Every row comes from one small tree of marks. The marks that hang from a mark follow it in brackets, in the order of their numbers. Every link used is in the known rows. Which tree was each row made from?
(in the rows, 100 means zero)
Known rows:
k_571[k_734]: [96, 103, 88, 124, 125, 111, 85, 82, 96, 102, 127, 89, 88, 133, 132, 93, 90, 73, 105, 91, 107, 116, 101, 103, 82, 83, 105, 97, 93, 88, 95, 90, 90, 88, 89, 121, 94, 94, 123, 89, 114]
k_802[k_571[k_734]]: [96, 103, 96, 115, 108, 102, 87, 98, 90, 90, 113, 87, 96, 119, 126, 94, 82, 90, 109, 98, 110, 115, 105, 91, 109, 59, 106, 86, 100, 90, 99, 84, 112, 86, 105, 123, 95, 105, 114, 93, 99]
k_802[k_571[k_734 k_861]]: [98, 107, 85, 100, 89, 97, 80, 102, 70, 118, 134, 92, 94, 109, 132, 113, 83, 93, 119, 105, 105, 113, 88, 114, 124, 42, 103, 84, 93, 79, 116, 85, 95, 77, 106, 134, 96, 100, 113, 106, 99]
k_734[k_574[k_212 k_961[k_220[k_861[k_571]]]]]: [86, 76, 93, 117, 101, 94, 101, 70, 96, 115, 135, 135, 116, 116, 100, 72, 101, 101, 88, 91, 98, 81, 103, 140, 81, 154, 110, 143, 56, 105, 38, 98, 99, 122, 65, 81, 98, 95, 105, 122, 124]
k_861[k_220[k_961] k_571]: [83, 82, 94, 105, 108, 94, 109, 92, 115, 141, 140, 131, 116, 102, 100, 66, 77, 74, 98, 103, 111, 118, 111, 95, 95, 127, 103, 90, 105, 114, 81, 84, 146, 120, 98, 112, 80, 130, 123, 97, 129]
k_571[k_734[k_574] k_802 k_861[k_220]]: [103, 96, 47, 109, 89, 100, 73, 84, 68, 138, 126, 116, 106, 107, 110, 125, 103, 83, 115, 103, 108, 144, 90, 149, 127, 101, 99, 81, 78, 87, 115, 96, 62, 101, 95, 145, 92, 103, 114, 122, 102]
k_220[k_861[k_571] k_961[k_574[k_212 k_734] k_802]]: [78, 69, 139, 74, 114, 69, 77, 31, 82, 107, 148, 133, 105, 80, 86, 74, 93, 130, 93, 88, 69, 76, 139, 151, 93, 83, 122, 130, 107, 108, 84, 109, 128, 111, 82, 61, 88, 88, 114, 109, 126]
k_571[k_734 k_861[k_220]]: [98, 102, 65, 108, 90, 100, 85, 114, 68, 139, 154, 105, 94, 106, 125, 111, 88, 68, 115, 108, 118, 133, 84, 128, 111, 88, 106, 84, 79, 84, 112, 88, 71, 88, 107, 135, 88, 110, 119, 101, 121]
k_802[k_571[k_734[k_574[k_961]] k_861[k_220]]]: [91, 91, 74, 95, 67, 95, 97, 129, 55, 104, 118, 129, 110, 96, 94, 111, 90, 96, 117, 116, 120, 115, 85, 123, 137, 97, 103, 91, 91, 97, 108, 86, 83, 106, 103, 121, 104, 124, 101, 127, 92]
k_802[k_571[k_734[k_574[k_212 k_961]]]]: [89, 86, 98, 121, 100, 106, 95, 95, 72, 32, 94, 123, 106, 122, 77, 85, 94, 103, 105, 99, 106, 89, 97, 101, 112, 111, 113, 117, 88, 101, 72, 89, 77, 101, 68, 100, 108, 100, 103, 125, 82]
k_802[k_571]: [86, 107, 107, 125, 120, 103, 107, 110, 108, 103, 102, 84, 102, 122, 104, 85, 82, 69, 102, 92, 107, 106, 105, 68, 88, 81, 105, 93, 121, 93, 98, 78, 134, 94, 111, 116, 96, 110, 115, 91, 107]
k_220[k_961]: [83, 94, 110, 117, 132, 102, 102, 80, 133, 112, 119, 107, 99, 133, 124, 69, 85, 66, 94, 93, 101, 97, 112, 78, 83, 100, 103, 104, 130, 100, 90, 85, 108, 113, 72, 105, 90, 104, 119, 82, 123]
k_571[k_734[k_574[k_212]] k_802 k_861[k_220[k_961]]]: [98, 76, 66, 103, 84, 91, 66, 60, 75, 94, 132, 147, 111, 101, 104, 102, 98, 96, 110, 109, 105, 123, 94, 152, 151, 114, 110, 99, 77, 95, 93, 99, 33, 110, 62, 128, 85, 102, 105, 131, 100]
k_961[k_220[k_861[k_571[k_734]]] k_802]: [109, 89, 108, 87, 105, 87, 74, 51, 90, 161, 151, 93, 91, 99, 131, 91, 92, 124, 102, 86, 91, 117, 108, 156, 97, 64, 110, 97, 56, 89, 75, 100, 118, 98, 92, 92, 82, 90, 111, 93, 142]
k_212[k_574[k_734 k_961[k_220[k_861] k_802]]]: [99, 80, 151, 75, 116, 70, 78, 89, 82, 120, 138, 118, 84, 104, 92, 74, 107, 95, 86, 74, 85, 78, 122, 130, 80, 82, 119, 138, 93, 92, 66, 105, 94, 109, 71, 58, 102, 82, 112, 96, 134]
k_571[k_734[k_574] k_861[k_220[k_961]]]: [85, 86, 56, 91, 81, 98, 86, 80, 92, 139, 124, 135, 106, 105, 125, 114, 92, 90, 109, 112, 111, 123, 100, 141, 128, 108, 99, 87, 92, 99, 115, 95, 81, 116, 78, 122, 94, 117, 109, 109, 108]
k_574[k_212 k_734 k_961[k_220[k_861]]]: [91, 80, 114, 105, 117, 76, 83, 104, 83, 69, 164, 129, 94, 123, 106, 46, 100, 77, 83, 87, 102, 66, 98, 132, 89, 128, 129, 156, 56, 91, 41, 100, 55, 129, 69, 84, 91, 87, 110, 97, 129]
k_734[k_574]: [78, 104, 76, 135, 128, 117, 111, 77, 120, 117, 89, 93, 105, 138, 104, 108, 99, 64, 95, 85, 101, 109, 105, 92, 57, 129, 95, 102, 113, 98, 99, 90, 118, 109, 85, 110, 106, 102, 120, 94, 110]
k_212[k_574]: [88, 102, 109, 128, 126, 107, 98, 80, 105, 129, 104, 92, 95, 125, 117, 104, 97, 60, 97, 81, 98, 104, 123, 75, 56, 95, 98, 110, 129, 97, 91, 91, 118, 72, 84, 99, 105, 89, 128, 98, 114]
k_802[k_571[k_734[k_574[k_212]] k_861[k_220]]]: [86, 92, 60, 107, 70, 99, 89, 105, 56, 92, 114, 119, 112, 91, 87, 126, 90, 95, 115, 112, 116, 122, 87, 135, 141, 105, 110, 92, 67, 93, 105, 90, 74, 92, 99, 125, 99, 116, 102, 129, 89]
k_861[k_220[k_961[k_574[k_212] k_802[k_571[k_734]]]]]: [84, 75, 179, 96, 91, 83, 80, 75, 75, 71, 102, 112, 111, 66, 77, 67, 84, 123, 108, 107, 92, 116, 129, 104, 143, 61, 125, 97, 129, 108, 89, 94, 92, 83, 85, 75, 87, 115, 98, 98, 108]
k_220[k_861[k_571] k_961[k_574[k_212]]]: [76, 79, 121, 110, 106, 87, 88, 31, 105, 134, 143, 130, 115, 95, 143, 74, 90, 115, 95, 97, 85, 79, 144, 121, 90, 103, 112, 130, 120, 113, 68, 101, 121, 92, 78, 81, 86, 91, 112, 113, 120]

Which tree is each row?
[107, 79, 68, 110, 95, 90, 62, 24, 83, 118, 140, 125, 112, 112, 130, 95, 106, 123, 98, 88, 94, 115, 109, 174, 119, 113, 109, 117, 29, 95, 47, 107, 79, 106, 72, 114, 85, 79, 108, 128, 111] | k_961[k_220[k_861[k_571[k_734[k_574[k_212]] k_802]]]]
[96, 103, 75, 97, 75, 92, 86, 126, 61, 129, 139, 104, 101, 93, 120, 110, 80, 85, 119, 114, 122, 131, 89, 117, 139, 65, 107, 76, 85, 85, 118, 84, 97, 86, 124, 137, 90, 121, 110, 105, 106] | k_802[k_571[k_734 k_861[k_220]]]
[88, 86, 158, 97, 91, 89, 101, 103, 78, 83, 96, 109, 109, 95, 31, 79, 100, 106, 102, 96, 83, 92, 73, 119, 113, 96, 113, 119, 84, 87, 76, 90, 71, 100, 65, 73, 106, 98, 92, 117, 114] | k_734[k_574[k_212 k_961[k_220 k_802[k_571[k_861]]]]]
[104, 89, 53, 118, 87, 100, 69, 77, 58, 97, 132, 127, 108, 102, 91, 117, 104, 84, 114, 103, 106, 133, 85, 152, 133, 118, 109, 97, 59, 88, 97, 98, 34, 97, 82, 138, 91, 97, 112, 132, 101] | k_571[k_734[k_574[k_212]] k_802 k_861[k_220]]
[87, 88, 119, 102, 124, 89, 94, 110, 77, 79, 127, 127, 91, 124, 79, 76, 101, 60, 93, 82, 97, 81, 116, 89, 60, 107, 109, 132, 113, 100, 79, 96, 104, 99, 78, 88, 111, 89, 130, 106, 106] | k_212[k_574[k_734 k_961]]
[82, 96, 174, 135, 135, 104, 97, 62, 93, 88, 97, 77, 100, 100, 63, 80, 100, 86, 100, 83, 72, 105, 113, 91, 58, 90, 116, 118, 133, 94, 88, 96, 85, 71, 79, 69, 98, 84, 116, 93, 126] | k_961[k_574[k_212] k_802]
[87, 97, 69, 108, 82, 103, 82, 78, 63, 82, 108, 110, 104, 109, 102, 127, 92, 107, 114, 104, 101, 105, 88, 132, 127, 83, 107, 100, 74, 86, 105, 93, 77, 83, 85, 119, 106, 95, 106, 128, 83] | k_802[k_571[k_734[k_574[k_212]] k_861]]
[102, 92, 82, 123, 114, 96, 96, 98, 91, 138, 141, 113, 117, 104, 86, 76, 88, 67, 105, 95, 108, 137, 99, 100, 93, 120, 103, 84, 89, 102, 81, 84, 132, 102, 116, 134, 79, 115, 128, 109, 125] | k_861[k_220 k_571[k_802]]
[110, 84, 110, 113, 93, 94, 64, 67, 64, 78, 135, 128, 106, 119, 88, 77, 113, 99, 106, 98, 91, 108, 71, 153, 123, 106, 109, 127, 49, 82, 57, 103, 9, 97, 45, 112, 98, 76, 103, 129, 105] | k_571[k_734[k_574[k_212 k_961[k_220]]] k_802 k_861]
[92, 102, 116, 92, 92, 90, 102, 131, 77, 141, 117, 87, 100, 81, 66, 105, 81, 80, 114, 103, 103, 125, 86, 101, 121, 66, 111, 74, 116, 86, 128, 79, 116, 92, 125, 111, 89, 122, 108, 99, 126] | k_961[k_802[k_571[k_861[k_220]]]]
[74, 93, 172, 118, 124, 84, 81, 79, 84, 73, 132, 97, 109, 109, 77, 51, 106, 75, 86, 88, 84, 100, 111, 112, 70, 108, 119, 143, 83, 95, 58, 105, 86, 93, 81, 80, 100, 89, 121, 82, 116] | k_961[k_220 k_574[k_212 k_734]]
[68, 76, 142, 104, 112, 79, 88, 88, 86, 69, 133, 134, 116, 93, 78, 51, 93, 74, 91, 102, 99, 99, 128, 105, 98, 127, 121, 130, 116, 113, 78, 101, 90, 114, 83, 84, 91, 114, 119, 92, 112] | k_861[k_220[k_961[k_574[k_212 k_734]]]]
[84, 96, 136, 110, 104, 85, 90, 52, 105, 186, 143, 92, 115, 97, 152, 77, 99, 107, 93, 91, 91, 107, 133, 126, 71, 89, 100, 119, 97, 102, 65, 101, 142, 85, 105, 87, 90, 96, 114, 92, 134] | k_961[k_220[k_861[k_571]] k_574]
[70, 90, 143, 96, 126, 83, 87, 69, 105, 97, 125, 115, 106, 113, 109, 61, 96, 82, 91, 94, 86, 90, 134, 98, 78, 87, 107, 121, 139, 106, 98, 100, 119, 110, 85, 87, 99, 100, 123, 80, 109] | k_220[k_961[k_574[k_734]]]
[91, 88, 88, 92, 76, 97, 86, 99, 53, 92, 102, 110, 105, 79, 52, 127, 91, 108, 117, 106, 102, 124, 85, 142, 143, 86, 116, 82, 77, 89, 116, 91, 79, 93, 94, 107, 98, 113, 99, 125, 101] | k_961[k_802[k_571[k_734[k_574[k_212]] k_861[k_220]]]]
[99, 87, 90, 90, 89, 101, 94, 108, 60, 118, 116, 122, 96, 95, 63, 113, 99, 94, 114, 104, 100, 121, 80, 144, 110, 102, 108, 90, 91, 92, 114, 93, 61, 108, 83, 101, 100, 109, 104, 117, 120] | k_571[k_734[k_574[k_961[k_802]]] k_861[k_220]]
[95, 91, 166, 103, 115, 93, 103, 109, 85, 94, 84, 100, 95, 99, 58, 84, 91, 93, 103, 85, 87, 90, 117, 64, 85, 63, 108, 106, 148, 99, 89, 84, 122, 76, 86, 71, 108, 97, 111, 109, 111] | k_212[k_574[k_961[k_802[k_571]]]]
[114, 105, 78, 112, 106, 98, 62, 74, 72, 124, 147, 97, 90, 121, 133, 107, 97, 82, 117, 95, 97, 126, 86, 132, 115, 57, 102, 88, 85, 76, 109, 94, 51, 80, 92, 145, 87, 78, 121, 112, 110] | k_571[k_734 k_802 k_861]
[81, 80, 75, 90, 67, 90, 82, 89, 73, 89, 117, 140, 114, 90, 101, 109, 85, 109, 111, 119, 114, 111, 98, 136, 163, 102, 111, 94, 85, 100, 101, 91, 75, 105, 80, 116, 95, 121, 97, 125, 89] | k_802[k_571[k_734[k_574[k_212]] k_861[k_220[k_961]]]]
[91, 80, 129, 115, 117, 95, 98, 70, 105, 96, 109, 114, 98, 115, 81, 75, 108, 99, 87, 81, 87, 81, 100, 132, 80, 134, 120, 139, 84, 94, 54, 99, 58, 123, 51, 60, 98, 85, 95, 106, 136] | k_734[k_574[k_212 k_961[k_220[k_861] k_802]]]
[96, 81, 162, 65, 101, 61, 79, 105, 74, 109, 124, 116, 90, 93, 85, 75, 99, 114, 89, 81, 90, 75, 126, 120, 106, 58, 120, 131, 100, 92, 70, 100, 117, 107, 89, 60, 103, 92, 103, 102, 120] | k_212[k_574[k_734 k_961[k_220[k_861] k_802[k_571]]]]
[81, 87, 179, 87, 107, 65, 73, 74, 75, 91, 124, 92, 105, 79, 86, 69, 99, 123, 91, 86, 78, 88, 126, 133, 110, 60, 128, 132, 92, 90, 75, 105, 110, 97, 99, 61, 94, 90, 99, 90, 118] | k_961[k_220[k_861] k_574[k_212 k_734] k_802[k_571]]
[90, 87, 116, 84, 112, 83, 92, 75, 121, 129, 109, 102, 92, 102, 130, 85, 79, 111, 99, 90, 94, 83, 125, 99, 122, 53, 114, 93, 140, 95, 106, 86, 129, 116, 94, 87, 84, 105, 98, 90, 126] | k_220[k_861 k_961[k_802[k_571]]]
[102, 82, 76, 99, 115, 84, 78, 45, 118, 156, 152, 132, 104, 115, 154, 76, 86, 103, 99, 89, 95, 97, 126, 123, 111, 91, 103, 101, 106, 103, 79, 93, 124, 118, 88, 120, 75, 93, 116, 114, 125] | k_220[k_861[k_571[k_802]] k_961]
